Every row comes from one small tree of marks. The marks that hang from a mark follow it in brackets, in the order of their numbers. Every link used is in the known rows. Which tree was each row made from?
In the rows, 128 means zero.
Known rows:
Z827[Z529 Z634]: [ 77 146 158 207 109 144 113 150  89  81 133 125 144 118  85 133  97 158
 147 139 147 154 141 156 152 132 158 152 190 104 121 144 189 127 129 111
 128 124 121]
Z466[Z120[Z181 Z251[Z308] Z529]]: [ 81 159 129 166 124 110 131 124 147 155 134 150 172  85  79 153  68 174
 146 138 140 123 164 133 179 121 146  89 166  80 167 133 199 143 128 139
 105 110 104]
Z460[Z120[Z181 Z529] Z308[Z49 Z251]]: [ 63 150 132 118 185 113 138 151 125 140 155 145 159 111  89 133  93 168
 173 146 114 147 188 104 182 163 221 123 125  61 175 112 153 122 113 127
  93 107 128]
Z907[Z337 Z634]: [ 99 151 144 179 122 123 113 160 100 178 151  93 127  83 109 133 110 134
 143 148 122 152 110 139 172  99 157 110 157 171  95 154 159  98 168 101
 102 144 142]
Z617[Z111]: [ 80 134 146 187 133 110 106 119  90 128 167 105 108  70 116 125  89 156
 114 154 174 124 113 132 159 115 130 136 166 112 104 123 189 147 149 117
 116 120 120]
Z49[Z120[Z460]]: [ 98 121 138 192 163 127 104 143 120 134 137 168 113  77 124 150  81 163
 129 170 166 141  77 127 141  98 141 118 153 104 119 114 191 108 146 118
 101  96 132]
Z308[Z49[Z120] Z251]: [ 65 144 137 134 171 111 135 128 116 125 153 151 119  97  95 157  84 157
 134 177 114 159 121 119 146 107 164 140 145  94 166  76 190 114 142 114
  97 117 122]
Z308[Z49[Z120]]: [ 79 144 138 151 166 126 107 135  89 124 147 144 117  93 106 146  85 157
 114 137 135 148 130 122 141 109 149 132 142 108 146 113 184 126 136 114
  99 108 132]
Z827[Z529]: [ 76 136 148 163 118 123 124 135 107  99 136 121 132 104  94 134  80 161
 125 128 163 140 131 158 137 112 139 137 174  95 123 129 203 118 148 106
 104 108 133]
Z308[Z49 Z251[Z120[Z181[Z111] Z529]]]: [ 62 171 141 137 165  98 156 151 141 148 153 132 141 104  75 146  98 198
 148 182 119 133 157 106 162 109 200 126 131  66 172  95 184 149 122 124
  91 163 119]
Z460[Z120 Z308]: [100 134 127 164 158 136  90 131  96 118 153 133 105 112 120 126  87 146
 147 118 158 144 136 120 180 156 154 117 123  82 129 142 150 107 112 116
 102  74 138]
Z49[Z120[Z181 Z251 Z460] Z308]: [ 90 127 126 203 164 119  98 155 176 137 135 182 174  54 123 148  75 168
 156 164 164 115  75 115 131 130 137  94 168  73 121 127 190  95 130 133
 120  95  91]
Z49[Z308[Z251]]: [ 83 141 140 181 124 109 100 107 128 122 137 120 130  93 114 131  97 149
 144 152 151 133  94 130 153 119 135 126 180  67 123 118 185  89 126  99
  98 101  83]
Z111[Z181 Z617[Z907]]: [ 80 129 176 175 119 128 132 149 113 118 151 150 116 105  96 159 133 168
 141 139 122 134 106 111 125 119 146 107 195  88 108 139 141 103 113  76
  81 145 136]
Z181[Z111[Z617[Z907[Z337 Z634 Z894]]]]: [ 81 133 155 200 102 114 131 163 125 136 183  96 111  78  99 148 139 188
 131 147 139 135 115 114 148  97 151 114 155 123  92 147 138 102 144  81
 106 180 152]
Z907[Z337 Z894]: [ 98 143 126 164 114 137 123 129 133 160 136  97 106  63 120 146 104 146
 161 126 127 115 103 122 149  88 150 114 145 174 105 143 134  92 165 127
  88 135 152]
Z251[Z120[Z181 Z460 Z529]]: [ 99 152 135 175 162 118 131 166 154 156 126 165 136  94 106 142  88 193
 150 171 170 117 111 120 164 103 189  95 150  77 140 145 179 146 126 136
  94 136 124]
Z460[Z308]: [ 92 132 137 167 120 123  95 123 112 124 139 127 112 111 122 128  87 121
 138 134 143 148 129 137 171 135 132 124 152  85 119 135 155  92 127 122
  85  98 129]
Z466[Z120[Z181[Z111[Z617]] Z460 Z529]]: [ 61 137 143 188 141 107 120 148 139 162 166 142 155  59  80 157  97 222
 132 172 137 121 146 113 163  92 183  80 150  62 143 117 220 138 125 115
  83 135 132]
Z308[Z251[Z120]]: [ 91 153 127 156 146 111 137 129 141 124 140 139  93 114  96 153  87 164
 149 182 145 141  92 131 167 101 152 115 144  85 144 105 186 116 128 117
  98 125 115]
Z111[Z181]: [ 84 148 166 176 131 134 110 132 105 147 127 121 124  91 109 137 111 148
 141 156 112 122 103 122 124 119 132 120 163 109  99 126 170 108 132 115
  80 130 130]
Z120[Z181 Z460[Z308] Z529]: [ 75 128 151 174 143 108 122 161 152 167 130 158 174  87 115 129  91 158
 166 171 138 133 145 127 171 126 194 114 166  69 130 132 167 112 145 140
  78 125 127]
Z894[Z907[Z337 Z634]]: [118 155 154 194 134 113 110 176 100 147 160 115  95  87 114 135 104 144
 134 160 124 170 109 157 158  99 146 123 172 159 120 164 142 112 139 105
 123 132 156]
Z251[Z120[Z181 Z460] Z308[Z49]]: [111 172 144 161 161 152 100 121 154 134 133 210 136 111 129 133  54 197
 130 169 145 104 137  83 141 135 178 107 169  71 145 136 158 134 111 109
 102 118 120]
Z466[Z120[Z181[Z111] Z251[Z308] Z529]]: [ 79 161 137 186 116 107 131 130 146 162 147 129 174  77  73 148  75 195
 141 145 143 113 171 124 173 120 139  92 155  72 157 125 206 147 127 140
 105 129 108]
Z120[Z181[Z111] Z251[Z308[Z49]]]: [ 72 166 148 183 119 113 116 148 158 147 159 131 180  80 107 131  72 171
 150 159 118 117 174 102 147 134 125 128 144  97 126 105 173 128 138 132
 105 149 110]
Z111[Z181 Z617[Z907[Z337 Z634 Z894]]]: [ 82 133 173 168 117 138 146 157 136 145 156 136 126  89  98 164 155 168
 148 148  91 129  96  98 120 117 174  96 191 137  89 166 106  83 140  72
  95 181 157]
Z466[Z120[Z251[Z308] Z460]]: [ 98 137 136 189 129 127  93  95 150 142 169 173 149  84 113 154  46 173
 120 167 154 139 129 119 187  98 120 111 165  83 144 109 215 116 135 118
 119  93 120]
Z466[Z120[Z181[Z111] Z460[Z308]]]: [ 83 136 143 190 145 130  96 132 147 148 164 147 124  58 116 151  76 199
 134 182 127 119 125 115 160 121 164  77 138  65 135 120 205 111 116 138
  96 107 143]
Z460[Z120[Z181] Z308]: [ 89 144 126 156 165 139  96 153 118 123 144 141 115  94 121 129  90 156
 169 129 139 129 136 116 159 169 174  92 120  84 131 148 144 107 110 133
  96  81 136]
Z466[Z120[Z181 Z251[Z308] Z460 Z529]]: [ 85 146 139 182 136 112 123 125 167 163 148 174 186  76  93 152  57 186
 145 167 145 126 155 121 183 109 161  93 173  73 161 120 210 135 137 136
 108 111 111]
Z181[Z111]: [ 84 143 149 207 112 109 103 143  99 139 158  82 108  82 109 126 105 171
 125 155 156 129 122 130 152  99 117 133 134 100 100 117 191 121 141 115
  95 141 131]
Z49[Z120[Z181 Z529] Z308[Z251]]: [ 75 144 129 170 155 102 138 145 145 140 102 151 163  74  83 148 104 174
 164 152 154 111  96 129 125 135 177  94 186  51 150 130 182 106 121 125
  96 103  76]
Z181[Z111[Z617[Z907[Z634]]]]: [ 76 130 162 209 107 105 122 166 111 120 185 103 111  95  99 142 134 185
 115 154 150 151 120 122 150 105 138 122 161  91  97 139 162 112 135  75
 107 170 136]
Z111[Z617]: [ 59 130 132 169 117 110 105 140 104 121 157 133 116 100  96 150 107 151
 128 133 137 149 123 122 150  97 136 110 159  98 111 117 174 105 133  76
  76 126 124]
Z49[Z120[Z181 Z251 Z460 Z529] Z308]: [ 82 125 128 199 161 103 117 162 170 155 124 175 202  63 103 143  84 171
 157 154 176 115 102 121 147 126 155 103 179  62 133 133 191 112 135 136
 116 107  85]
Z466[Z120[Z251 Z460[Z308] Z529]]: [ 83 120 132 176 137 103 117 122 148 160 167 155 172  91  92 152  65 163
 132 157 155 155 155 133 218 102 147 115 152  65 158 112 212 123 133 138
 108 105 129]

Which tree is each row?
[ 76 128 159 205 102 104 122 156 107 116 177 106 102  92  99 144 123 186
 123 139 163 136 123 122 152  98 129 124 159  84 107 125 166 118 127  83
  94 151 135] | Z181[Z111[Z617[Z907]]]
[110 134 186 187 133 141 153 140 125 150 173 105 110  56 121 142 143 173
 137 164 136 111  82 115 137 133 178 120 202 160  82 183 106 121 159 111
 144 179 160] | Z617[Z111[Z181] Z907[Z337 Z634 Z894]]
[107 185 137 150 145 150 108 119 137 127 121 184 121 120 114 136  62 185
 129 141 142 102 147  95 134 148 163 100 165  76 151 146 148 140 106 113
  98 117 110] | Z251[Z120[Z181] Z308[Z49]]
[ 64 148 133 169 127  86 147 182 155 164 133 118 190  81  83 140  92 142
 177 146 139 140 154 146 176 110 149 119 148 105 137 122 183 140 155 154
  99 148 104] | Z120[Z181 Z251 Z529]
[ 74 135 131 144 155 123 109 146 135 128 146 158 147 101 110 144  76 133
 144 141 118 148 151 118 157 149 147 117 135  84 149 118 157 106 124 141
  96 105 131] | Z460[Z308[Z49[Z120[Z181 Z251]]]]
[ 76 164 135 154 135 112 130 122 142 155 145 155 177  87  74 152  62 179
 138 136 126 128 185 125 178 121 156  97 162  77 178 126 200 148 126 136
 103 115 105] | Z466[Z120[Z181 Z251[Z308[Z49]] Z529]]
[ 75 128 143 153 154 109 119 106 129 153 166 159 150  98  89 151  74 180
 123 172 132 153 161 123 204 103 187 119 159  52 175 100 210 124 128 120
  94 104 133] | Z466[Z120[Z460[Z308[Z49 Z251]] Z529]]
[ 96 151 129 176 138 118 107 112 140 118 131 138 118 105 106 136  93 164
 138 152 166 121  86 122 155 122 144 110 173  54 133 132 181 100 109 102
 103 103  84] | Z49[Z308[Z251[Z120]]]
[ 76 150 122 167 140 119 118 141 147 141 155 138 133  64  94 162  73 169
 149 156 122 135 123 139 164 110 135  76 134  99 152 122 213 128 128 149
 109 108 121] | Z466[Z120[Z181 Z251]]
[ 85 138 142 171 136 110 114 101 139 160 169 171 182  97  91 148  54 182
 114 153 151 146 174 116 206  96 150 128 171  71 170 106 218 141 137 118
 115 110 118] | Z466[Z120[Z251[Z308[Z49]] Z460 Z529]]
[ 73 152 138 147 171 126 115 152 106 128 140 153 123  79 108 149  86 164
 130 146 120 137 128 119 125 121 163 115 137 108 151 115 178 129 133 129
  94 115 128] | Z308[Z49[Z120[Z181]]]
[ 79 120 130 178 163 102 134 174 169 159 131 180 184  79  99 153  77 153
 167 171 152 138 126 126 163 129 161 109 151  81 142 117 179 114 145 155
 101 117 123] | Z49[Z120[Z181 Z251 Z460[Z308] Z529]]
[ 87 142 136 164 153 100 145 132 153 147 144 153 127 113  93 149  87 177
 149 197 161 143 104 125 185  89 177 129 158  71 148 101 191 125 137 118
  95 133 117] | Z308[Z251[Z120[Z460 Z529]]]
[ 67 148 132 149 169 119 121 160 128 134 148 155 147  78 102 153  78 155
 139 149 117 145 137 120 141 118 148 120 132 113 151 106 184 129 139 137
 106 123 125] | Z308[Z49[Z120[Z181 Z251]]]
[ 75 141 131 152 161 115 114 144 111 128 157 148 139  92 100 149  77 147
 122 140 135 157 138 123 156 108 133 139 134 110 149 102 187 127 142 125
 110 117 127] | Z308[Z49[Z120[Z251]]]
[ 56 152 141 145 173 110 140 150 132 135 155 140 128  76  94 156  92 183
 148 193 101 138 128 110 128 116 176 125 133  90 160  75 190 118 136 126
  95 137 123] | Z308[Z49[Z120[Z181[Z111]]] Z251]
[ 97 151 135 167 122 133 123 145 137 169 148  91 119  68 117 143 126 142
 148 156 106 138  95 122 150  99 169 111 148 192  86 171 125  84 184 109
 112 168 154] | Z907[Z337 Z634 Z894]
[ 79 120 156 164 143 103 110 132 121 158 155 152 173 110 111 123  85 150
 128 156 150 157 173 122 197 110 182 158 166  67 139 114 175 118 144 119
  88 123 133] | Z120[Z460[Z308[Z49]] Z529]
[ 99 139 125 184 133 121 114 127 132 128 127 164 138 100 106 149  65 142
 136 141 166 137 110 128 148 124 100 121 162 105 133 118 175 111 141 124
 113  95 109] | Z49[Z120[Z251[Z308]]]
[ 90 144 133 185 138 128 103 117 172 147 157 180 155  69 114 156  48 183
 144 177 131 127 129 116 168 114 141  87 164  84 147 113 209 117 132 135
 114  99 117] | Z466[Z120[Z181 Z251[Z308] Z460]]
[ 61 126 147 160 151  92 130 172 180 172 160 166 222  88 105 134  74 149
 169 175 123 150 183 115 196 123 181 137 151  76 146 105 176 123 148 154
  99 144 125] | Z120[Z181 Z251 Z460[Z308[Z49]] Z529]
[ 79 141 142 174 152 116 119 137 135 159 145 151 147  64  96 153  83 196
 140 168 139 128 131 133 168  95 185  83 159  76 154 126 216 137 135 135
  95 111 126] | Z466[Z120[Z181 Z460 Z529]]
[114 135 165 184 120 130 136 148 137 104 158 119  85  96 130 147 136 150
 125 162 144 161  77 149 147 116 162 131 179 130 108 184 118 102 165 107
 144 159 142] | Z617[Z907[Z634 Z894]]
[ 57 152 138 129 177 111 139 144 133 130 145 156 127  85  95 160  86 166
 153 185  96 148 120 115 131 116 182 121 141  95 166  80 185 114 136 126
  92 122 120] | Z308[Z49[Z120[Z181]] Z251]
[ 86 139 123 172 158 103 127 158 107 147 163 115 157 101  88 132  91 158
 153 118 178 151 154 130 201 116 148 136 122 103 140 127 185 145 139 123
 119 111 120] | Z460[Z120[Z251 Z529]]
[105 123 164 189 125 123 140 121 124  98 176 117  80  67 131 140 115 173
 120 149 189 121  86 136 148 122 147 139 186 115 113 159 132 141 151 123
 148 139 139] | Z617[Z111 Z907[Z894]]
[ 58 133 157 145 159 100 138 155 163 166 145 164 186  93 106 135  85 165
 171 195 111 147 165 113 177 123 217 132 165  60 155  98 170 112 144 136
  79 137 124] | Z120[Z181 Z460[Z308[Z49 Z251]] Z529]
[ 91 117 130 205 152  98 109 141 147 149 135 167 191  79 100 140  82 162
 136 142 195 128 104 124 166 112 133 125 183  60 130 127 197 110 136 118
 121 101  89] | Z49[Z120[Z251 Z460 Z529] Z308]
[ 94 152 130 174 135 106 120 115 136 130 126 133 137 110  94 134  98 170
 141 144 174 122 103 127 167 119 157 116 181  47 140 135 182 111 113 104
 100 111  80] | Z49[Z308[Z251[Z120[Z529]]]]
[ 81 136 140 169 146 119 113 130 142 158 144 160 151  76  98 151  77 185
 145 163 136 131 144 128 179 116 187  83 158  60 157 133 199 126 123 141
  89 101 130] | Z466[Z120[Z181 Z460[Z308] Z529]]
[ 77 125 137 167 168 107 140 159 158 154 120 180 158  82 100 153  89 166
 168 185 140 134 111 124 149 126 189 105 163  69 149 112 175 107 140 142
  86 109 123] | Z49[Z120[Z181 Z460[Z308[Z251]] Z529]]
[ 75 137 127 141 168 108 119 144 110 140 174 137 175 123  89 124  80 145
 146 108 151 161 205 111 217 153 170 148 117  74 162 123 158 135 122 128
 113 103 131] | Z460[Z120[Z251 Z529] Z308[Z49]]
[ 77 151 124 167 166 105 134 179 127 151 151 124 168  83  89 137  94 168
 176 131 157 138 153 127 181 130 167 111 120 103 144 132 177 148 136 139
 113 118 116] | Z460[Z120[Z181 Z251 Z529]]
[ 84 135 178 175 121 130 138 169 112 152 160 136 128  97  93 156 144 163
 148 142 103 138 105 111 135 117 166  97 197 125  94 158 126  93 129  68
  88 165 149] | Z111[Z181 Z617[Z907[Z337 Z634]]]
[ 84 128 150 179 146 127  97 152 160 144 143 164 139  75 140 134  79 153
 166 186 124 133 113 119 150 131 171 105 155  83 114 124 166  92 137 139
  86 109 134] | Z120[Z181 Z460[Z308]]
